Every row comes from one small tree of marks. Brackets hold a mark, then the marks that hang from it, in alphabetical order. Every link used is in the known rows. Which tree was each row made from?
Known rows
{vudu {numi fuzomo {sibe rori} zoni}}: [ 0.61 -3.03 -1.66  1.19  3.42 -0.26 -0.74 -1.74 -1.12 -2.22 -2.38 -1.90
  3.73 -0.29  1.13  3.41 -1.89  1.10  0.71  0.45 -0.05 -1.26  2.84 -1.57
 -2.19]
{nunesa {rokavo tobal} sezop {sibe {numi zoni}}}: [ 4.72  0.59  2.44  1.59  2.92  0.29  2.54  1.23  2.54  4.49  1.73  0.95
  3.88 -0.04 -0.65  6.51 -3.49 -0.91  2.76  2.95 -4.22 -0.80  4.83  0.86
 -0.75]
{vogefo {numi zoni}}: [ 0.49 -1.47 -1.72  1.16  0.92 -0.98 -0.33  0.09  0.65 -1.45 -0.36 -0.50
  1.70 -0.79  0.92  3.04 -0.92 -0.68 -0.13  0.50 -1.12  0.25  2.57 -3.14
 -2.33]
{rori {sibe {numi fuzomo} nunesa}}: [ 0.64  0.31 -1.49  3.38 -2.49 -1.24 -0.26 -1.46  2.02 -3.29 -1.70  1.67
  0.91 -1.03 -0.12  4.91  0.46 -0.44  0.77  0.72 -0.09 -0.79  0.81  1.88
 -1.88]
{nunesa {rokavo tobal} sibe}: [ 2.26  0.60  1.41  0.79  0.92 -0.43  3.47  0.42  1.54  1.87  1.76  0.74
  3.41 -1.12 -1.13  3.85 -2.55 -0.22  0.99  1.58 -1.61  0.24  2.67  0.50
 -0.33]
{vudu {numi sibe vogefo zoni}}: [-0.58 -3.28 -2.71  0.78  2.55  0.29 -3.45  0.11  0.26 -1.90 -2.34 -2.03
  2.60  0.31 -0.69  0.14  0.08  0.82 -0.31 -1.40 -0.33 -1.28  1.89 -0.87
 -1.00]
{fuzomo {numi {sibe {nunesa sezop}} vogefo zoni}}: [ 2.83 -0.11 -3.35  0.84  2.39 -1.66 -2.47  0.30  2.12 -1.65 -0.56 -0.18
  2.61 -0.15 -0.15  2.92 -0.35  1.07  0.82 -0.51 -1.53 -1.75  1.72  2.55
 -0.85]
{vudu {numi fuzomo {sibe nunesa} vogefo}}: [-0.52 -2.61 -3.02  2.42  1.35  0.14 -1.28 -0.09  0.15 -3.38 -2.27 -1.29
  1.93  0.53  0.68  2.06  0.09  0.55 -1.78 -1.32 -0.93 -1.66  1.59  0.42
  0.58]
{nunesa {rokavo tobal}}: [ 1.28  0.56  0.67 -0.52 -0.19 -1.45  0.84 -0.34 -0.13  1.18  1.18  0.10
  2.66 -1.68  0.67  2.29 -1.83 -0.32  1.14  1.49 -2.00 -0.99  1.94  0.87
 -1.03]
{nunesa {rokavo tobal} sezop {sibe rori}}: [ 4.70  0.82  3.15  1.35  2.32 -0.12  6.07  0.40  1.32  3.84  2.33  2.27
  4.37 -2.13  0.40  6.77 -3.10 -0.72  1.36  3.25 -3.83 -0.36  3.37  1.08
  0.47]
{nunesa rokavo sezop}: [ 2.53  1.09  1.78  0.36  1.94  0.49  0.52  0.92 -0.69  1.73  2.89  2.44
  3.84 -1.99  0.45  3.70 -2.66 -1.41 -0.76  2.89 -2.99 -2.62  2.39  1.35
 -0.89]
{nunesa sibe}: [ 2.13  0.50 -0.40  1.95  0.39 -0.67  1.72  0.61  1.90  0.02  0.96  1.51
  2.56 -2.08 -1.26  3.03 -1.25 -0.26 -0.98  1.07  0.27  0.56  1.36  0.03
 -0.71]
{fuzomo {numi zoni}}: [ 2.66  1.11 -2.15 -0.11  1.19 -2.99 -2.10 -1.68  1.65 -0.29  1.04 -0.25
  2.24 -2.78  0.19  2.43 -0.63  0.56  1.57  0.79  0.50 -0.97  1.28  0.82
 -3.34]
{fuzomo {numi {sibe rori} zoni}}: [ 3.17  0.14 -2.03  0.01  2.07 -2.72 -1.36 -2.29  0.66 -1.25 -0.53 -0.63
  3.33 -1.96  0.64  3.81 -0.94  1.12  1.93  0.45 -0.24 -0.61  1.82  1.34
 -2.94]
{rori sibe}: [-0.28  0.48 -0.70  1.44 -2.18 -0.94 -0.58 -1.11 -0.02 -2.47  0.13  1.93
  2.26 -2.36 -1.92  1.37  0.63 -0.61  0.07  0.36  1.60 -0.58 -0.18  1.31
 -2.23]
{vudu {numi zoni}}: [ 0.22 -1.65 -1.15  0.61  1.37 -0.96 -1.62 -1.31  0.50 -0.42 -0.94 -1.23
  2.04 -2.57  0.87  1.05  0.12  0.45  0.24  0.48  0.19 -0.79  1.52 -1.90
 -2.87]
{numi fuzomo {sibe rori} vogefo zoni}: [ 0.36 -3.77 -4.50  1.01  5.20  0.56 -2.92  1.59 -0.34 -3.62 -3.29 -0.89
  3.95  3.64 -0.76  3.76 -3.71  1.39  1.01 -0.17 -0.10 -2.23  2.50 -0.53
  0.56]
{nunesa sezop sibe}: [ 3.64  1.08  1.14  2.36  1.33  0.09  2.71  1.57  1.23  1.83  2.44  2.54
  3.54 -2.27 -0.96  4.14 -1.79 -1.06 -1.11  2.10 -1.51 -0.46  2.19  0.88
 -0.10]
{numi vogefo}: [ 0.01 -0.79 -3.01  1.02  0.19 -0.69 -2.58  1.54  1.24 -1.06 -0.36  0.80
  1.00 -0.82 -0.48  0.74  0.07 -0.36 -1.54 -0.43 -0.46 -1.39  0.01  0.68
  0.64]
{vogefo {numi {sibe rori} zoni}}: [ 1.03 -2.52 -1.57  1.28  1.86 -0.69  0.57 -0.45 -0.20 -2.39 -1.81 -0.88
  2.94  0.01  1.36  4.35 -1.28 -0.21  0.16  0.27 -1.80  0.69  3.19 -2.54
 -1.89]
{vogefo numi}: [ 0.57 -0.44 -1.14  1.65 -1.05 -1.27  0.72 -0.24  0.28 -1.24  0.53  0.21
  1.17 -1.96  1.41  3.07  0.09 -1.59 -1.63  0.38 -1.49  0.51  1.87 -1.93
 -1.34]
{rokavo tobal}: [ 1.35  0.69 -0.84 -0.10 -2.04 -2.90  0.57 -0.49 -0.07  0.87  0.03 -0.75
  1.37 -2.45  1.30  0.94 -0.17 -0.04  1.37  0.56 -0.77  0.06  1.09  1.02
 -0.64]
{vogefo {numi fuzomo}}: [ 0.33 -0.77 -1.80  2.13  0.15 -0.82  0.64 -0.02 -0.57 -2.02  0.62 -0.09
  1.73 -0.48  1.17  4.10 -1.36 -1.49 -1.43  0.61 -0.99 -0.41  2.65 -2.28
 -0.99]
{tobal rokavo}: [ 0.95  1.31 -0.31  1.27 -0.01 -1.94 -1.31 -1.51 -1.43 -0.86 -0.31  1.76
  2.14 -0.71  0.23  2.38 -0.15  0.06 -1.86 -0.01  0.13 -2.50 -0.97  1.68
  1.44]
{numi fuzomo {sibe {nunesa sezop}} vogefo zoni}: [ 0.94 -2.92 -4.19  1.75  4.72  0.97 -2.68  3.09  0.28 -3.82 -2.62 -0.24
  3.69  4.01 -0.66  3.54 -3.51  1.34  0.26 -0.10 -1.37 -3.14  2.98  0.76
  1.13]
{sibe {numi zoni} {nunesa rokavo} rori}: [ 3.39 -1.23 -0.69  1.86  1.63 -1.55  0.51 -1.52  4.22 -0.22 -3.12  1.01
  1.17 -1.41  3.95  8.32 -1.28  0.75  1.79  2.79 -3.99 -0.64  2.45 -0.02
 -2.10]

Which tree is each row?
[ 0.49 -0.25 -1.04  1.87 -1.20 -0.94 -2.37 -1.30  1.51 -1.59 -1.31  1.01
  1.77 -1.15 -1.68  2.99  0.26 -0.52  2.01  0.71  0.62 -0.57  1.17  0.75
 -3.22]
{rori {sibe {numi zoni}}}
[ 0.74 -2.11 -2.96  1.10  1.50 -0.37 -1.52  0.75  0.15 -2.13 -2.26  0.45
  2.60  0.32  0.13  2.35 -0.48  0.25 -1.01 -0.67 -1.43 -0.85  0.79  1.44
  1.25]
{numi {sibe rori} vogefo}
[ 2.71 -1.37 -2.06  1.83  2.29 -1.60 -1.36 -1.27  1.65 -0.22 -2.56 -0.01
  1.75 -0.43  2.35  7.20 -2.47  0.12  2.25  2.48 -1.41 -1.10  2.59 -0.89
 -2.05]
{sibe {numi fuzomo zoni} rori}
[ 1.02 -1.75 -3.86  1.84  2.47 -0.45 -4.65  1.26  2.12 -0.78 -2.01 -0.50
  1.09  2.06 -0.20  4.18 -2.13 -0.20  1.15  0.66 -1.00 -2.15  2.49 -0.28
 -0.75]
{sibe {numi fuzomo vogefo zoni}}
[ 1.33  0.28 -1.22  3.46 -2.16 -0.55 -0.72 -0.09  2.95 -1.69 -1.24  2.62
  0.61 -1.21 -0.47  4.16  1.77 -0.99  0.10  0.36 -1.82 -1.22  0.40  2.82
 -0.55]
{rori {sibe {numi vogefo} {nunesa sezop}}}
[-0.14 -4.00 -3.15  1.41  4.14  0.42 -2.01 -0.36 -0.26 -2.59 -3.02 -1.86
  3.23  1.18  0.22  2.71 -1.38  1.00  0.31 -0.65 -0.35 -1.81  2.43 -1.45
 -0.52]
{vudu {numi fuzomo {sibe rori} vogefo zoni}}
[ 0.54 -2.17 -1.36  1.46  1.79 -0.09  0.38  0.36  0.51 -3.16 -1.43 -0.74
  2.85  0.90  1.14  4.27 -1.51  0.08 -0.28  0.21 -2.69  0.08  3.56 -1.96
 -1.70]
{vogefo {numi {sibe {nunesa rokavo}} zoni}}
[ 2.98 -0.57  0.46  1.40  1.47 -0.42  2.41 -0.31 -0.07 -1.41 -0.97  1.66
  3.87 -1.35  2.42  5.64 -1.73  0.28 -0.67  1.77 -3.82 -1.16  2.17  2.26
 -0.03]
{numi {sibe {nunesa rokavo sezop} rori}}
[ 3.47  0.07 -2.35  0.57  1.49 -3.08 -0.42 -2.37  1.91 -2.17 -1.43 -0.40
  2.82 -2.06  1.73  4.53 -0.47  1.67  1.72  0.45 -0.88 -0.45  1.54  1.72
 -2.59]
{fuzomo {numi {sibe nunesa rori} zoni}}
[-0.62 -2.84 -3.31  1.30  3.15  0.17 -2.94  0.18  0.62 -1.71 -1.49 -1.63
  1.90  0.37 -0.26  1.43 -1.02  0.56 -0.03 -0.44  0.52 -2.15  1.79 -2.04
 -0.99]
{vudu {numi fuzomo vogefo zoni}}
[ 2.10 -1.26 -2.65  2.90  2.86  0.31 -1.15  1.81  3.49 -0.13 -1.01  0.34
  1.96  1.64 -1.86  5.10 -2.57 -0.13  0.53  0.74 -0.58 -0.58  2.85 -0.56
 -0.23]
{nunesa {sibe {numi fuzomo vogefo zoni}}}
[ 2.63  0.84  0.74  1.41  0.54 -0.42  1.62  0.63  1.38 -0.11  0.96  2.49
  2.50 -2.29  2.16  4.61 -1.41 -0.27 -1.12  2.45 -3.48 -1.94  1.65  1.69
 -0.53]
{sibe {nunesa rokavo sezop}}
[ 0.71 -3.71 -4.84  1.81  4.55  0.21 -1.61  1.61  1.17 -4.67 -4.40 -0.60
  3.16  3.40  0.59  4.89 -2.98  2.05  0.75 -0.21 -0.81 -2.02  2.27 -0.09
  0.86]
{numi fuzomo {sibe nunesa rori} vogefo zoni}
[ 2.07  1.07  1.12  2.50 -2.40 -1.02  1.39 -1.24  2.13 -0.22 -0.26  2.24
  1.71 -1.75  0.26  5.21  0.67 -0.93  1.75  1.54 -2.80 -1.01  1.71  2.95
 -1.54]
{rori {sibe numi {nunesa {rokavo tobal} sezop}}}
[ 1.88 -0.40 -3.78  0.12  2.34 -1.76 -3.89 -0.17  1.22 -1.76 -0.42 -0.91
  2.79  0.10 -1.28  1.57 -0.56  0.86  1.09 -1.04 -0.10 -1.46  1.43  1.78
 -1.41]
{fuzomo {numi sibe vogefo zoni}}
[ 1.73 -0.51 -3.13  2.92 -1.44 -1.69 -2.07  0.57  4.35 -1.08 -2.47  0.75
 -1.04 -0.77  2.25  4.33  1.23 -0.26 -0.84  0.11 -3.03 -0.76  0.72  1.72
  0.32]
{sibe {numi vogefo} nunesa}
[ 0.10 -2.52 -2.44  1.57  2.66  0.07 -0.76  0.57 -1.37 -3.47 -1.11 -1.46
  3.42  2.11  0.08  3.91 -2.98 -0.40 -0.09  0.13 -0.85 -0.54  3.99 -2.67
 -1.59]
{vogefo {numi fuzomo sibe zoni}}
[ 3.72  1.25 -0.86  0.48 -0.34 -3.42  1.61 -2.88  1.32 -0.78 -0.13 -0.15
  2.62 -2.77  2.27  4.88 -0.01  0.80  1.47  0.52 -2.39 -0.29  1.69  3.18
 -1.41]
{fuzomo {numi {sibe {nunesa {rokavo tobal}} rori}}}
[ 2.44 -0.81 -3.47  0.23  2.76 -2.05 -2.79 -0.96  1.62 -1.62 -1.09 -0.52
  2.82 -0.54 -0.29  3.12 -0.57  1.07  1.43 -0.54 -0.51 -1.17  1.37  1.53
 -1.30]
{fuzomo {numi {sibe rori} vogefo zoni}}
[ 0.74 -2.86 -2.21  1.73  2.97 -0.32  0.47 -0.28 -1.02 -3.23 -1.83 -1.07
  3.51  1.56  1.11  5.47 -2.85 -0.17  0.37  0.53 -1.31 -0.26  3.90 -2.95
 -1.45]
{vogefo {numi fuzomo {sibe rori} zoni}}
[ 3.40 -0.21 -1.24  2.83 -1.55 -2.86  1.21 -2.06  3.96 -0.42 -3.08  1.36
 -0.33 -3.22  4.80  7.38  0.95  0.04  0.16  1.94 -3.46  0.33  0.96  1.28
 -1.09]
{sibe numi nunesa rori}
[ 1.65  0.48 -0.28  0.67 -1.07 -1.93  1.79 -0.27  1.75 -0.54 -0.36  0.58
  1.47 -2.02  2.42  3.40 -0.71  0.56  0.42  1.40 -2.48 -0.61  1.38  1.25
 -0.66]
{sibe {nunesa {rokavo tobal}}}
[-0.48 -3.57 -3.72  1.87  3.22  0.44 -2.41  0.30  0.56 -3.57 -3.16 -2.07
  2.52  1.79  0.24  2.00 -0.83  1.40 -0.40 -1.15 -0.48 -1.90  2.34 -0.86
 -0.41]
{vudu {numi fuzomo {sibe nunesa} vogefo zoni}}
[ 2.96 -1.00 -1.87  3.53  1.80 -0.42  1.19  0.51  3.48  0.35 -1.16  1.43
  1.63 -0.06 -0.20  7.09 -1.64 -0.55 -0.16  1.27 -1.51  0.05  2.16  0.06
  0.70]
{nunesa {sibe {numi fuzomo vogefo} rori}}
[-0.29 -2.44 -4.67  0.82  4.02  0.24 -4.06  2.38  0.71 -2.53 -1.44 -0.52
  2.36  2.51 -1.41  2.16 -3.16  0.77  0.53  0.14  0.91 -2.78  1.78 -1.30
 -0.10]
{numi fuzomo vogefo zoni}
[ 2.90 -0.50 -0.48  1.74  0.39 -1.22  2.03 -0.39  0.11 -1.76 -1.62  1.42
  3.19 -1.84  2.70  4.93 -0.76  0.49 -0.78  1.24 -2.94 -0.54  1.55  2.16
  0.01]
{numi {sibe {nunesa sezop} rori}}
[ 1.60 -1.37 -1.27  1.72  2.35 -0.25  1.69 -0.64 -0.63 -3.59 -1.92  0.61
  3.92  0.63  1.99  6.36 -3.35  0.85 -0.39  1.44 -2.05 -1.53  2.49  1.19
 -0.01]
{numi fuzomo {sibe {nunesa rokavo} rori}}
[ 2.51  0.57 -2.30 -0.17  1.72 -2.38 -2.46 -1.53  0.41 -1.42  0.18 -1.01
  3.35 -1.28 -0.37  2.24 -1.08  0.89  1.50  0.02  0.11 -1.01  1.92  1.63
 -3.01]
{fuzomo {numi sibe zoni}}
[-0.78 -3.53 -3.38  1.33  3.80  0.69 -3.35  0.36 -0.51 -2.78 -2.27 -2.30
  3.11  1.83 -0.84  1.25 -1.47  0.87 -0.11 -1.14  0.19 -2.09  2.54 -1.15
 -0.68]
{vudu {numi fuzomo sibe vogefo zoni}}
[ 3.12 -1.53 -2.43  2.75  1.41 -2.03  0.12 -1.33  3.53 -1.51 -3.90  0.33
  0.83 -0.56  4.06  8.46 -1.61  1.00  1.84  2.35 -2.38 -0.79  2.35 -0.40
 -1.58]
{sibe {numi fuzomo zoni} nunesa rori}
[ 3.36 -1.13 -1.89  2.31  0.29 -2.52  0.05 -1.45  4.30 -0.61 -3.97  0.54
  0.24 -2.06  4.29  7.40 -0.12  0.93  1.65  2.13 -3.08  0.03  1.66 -0.07
 -1.94]
{sibe {numi zoni} nunesa rori}
[ 1.03 -1.53 -0.98  1.80 -0.06 -1.03  1.73 -0.87 -0.62 -2.01 -0.99 -0.03
  2.45 -1.16  1.92  4.40 -0.22 -1.09 -1.30  0.13 -2.38  0.98  2.56 -1.34
 -0.82]
{vogefo {numi {sibe rori}}}
[ 2.62 -2.24 -2.04  1.64  4.30 -0.19  0.64  0.52 -0.49 -3.18 -2.73  0.08
  4.44  1.52  1.81  6.29 -3.90  1.60  1.21  1.72 -1.59 -2.04  3.27  0.25
 -0.67]
{numi fuzomo {sibe {nunesa sezop} rori} zoni}
[ 2.61 -0.12  0.20  0.90 -0.56 -2.32  3.69 -1.56  2.26 -0.23 -1.51  1.11
  1.58 -2.94  3.98  5.81 -0.56  0.85  0.94  2.06 -3.23 -0.12  1.15  0.98
 -0.32]
{sibe {nunesa {rokavo tobal}} rori}
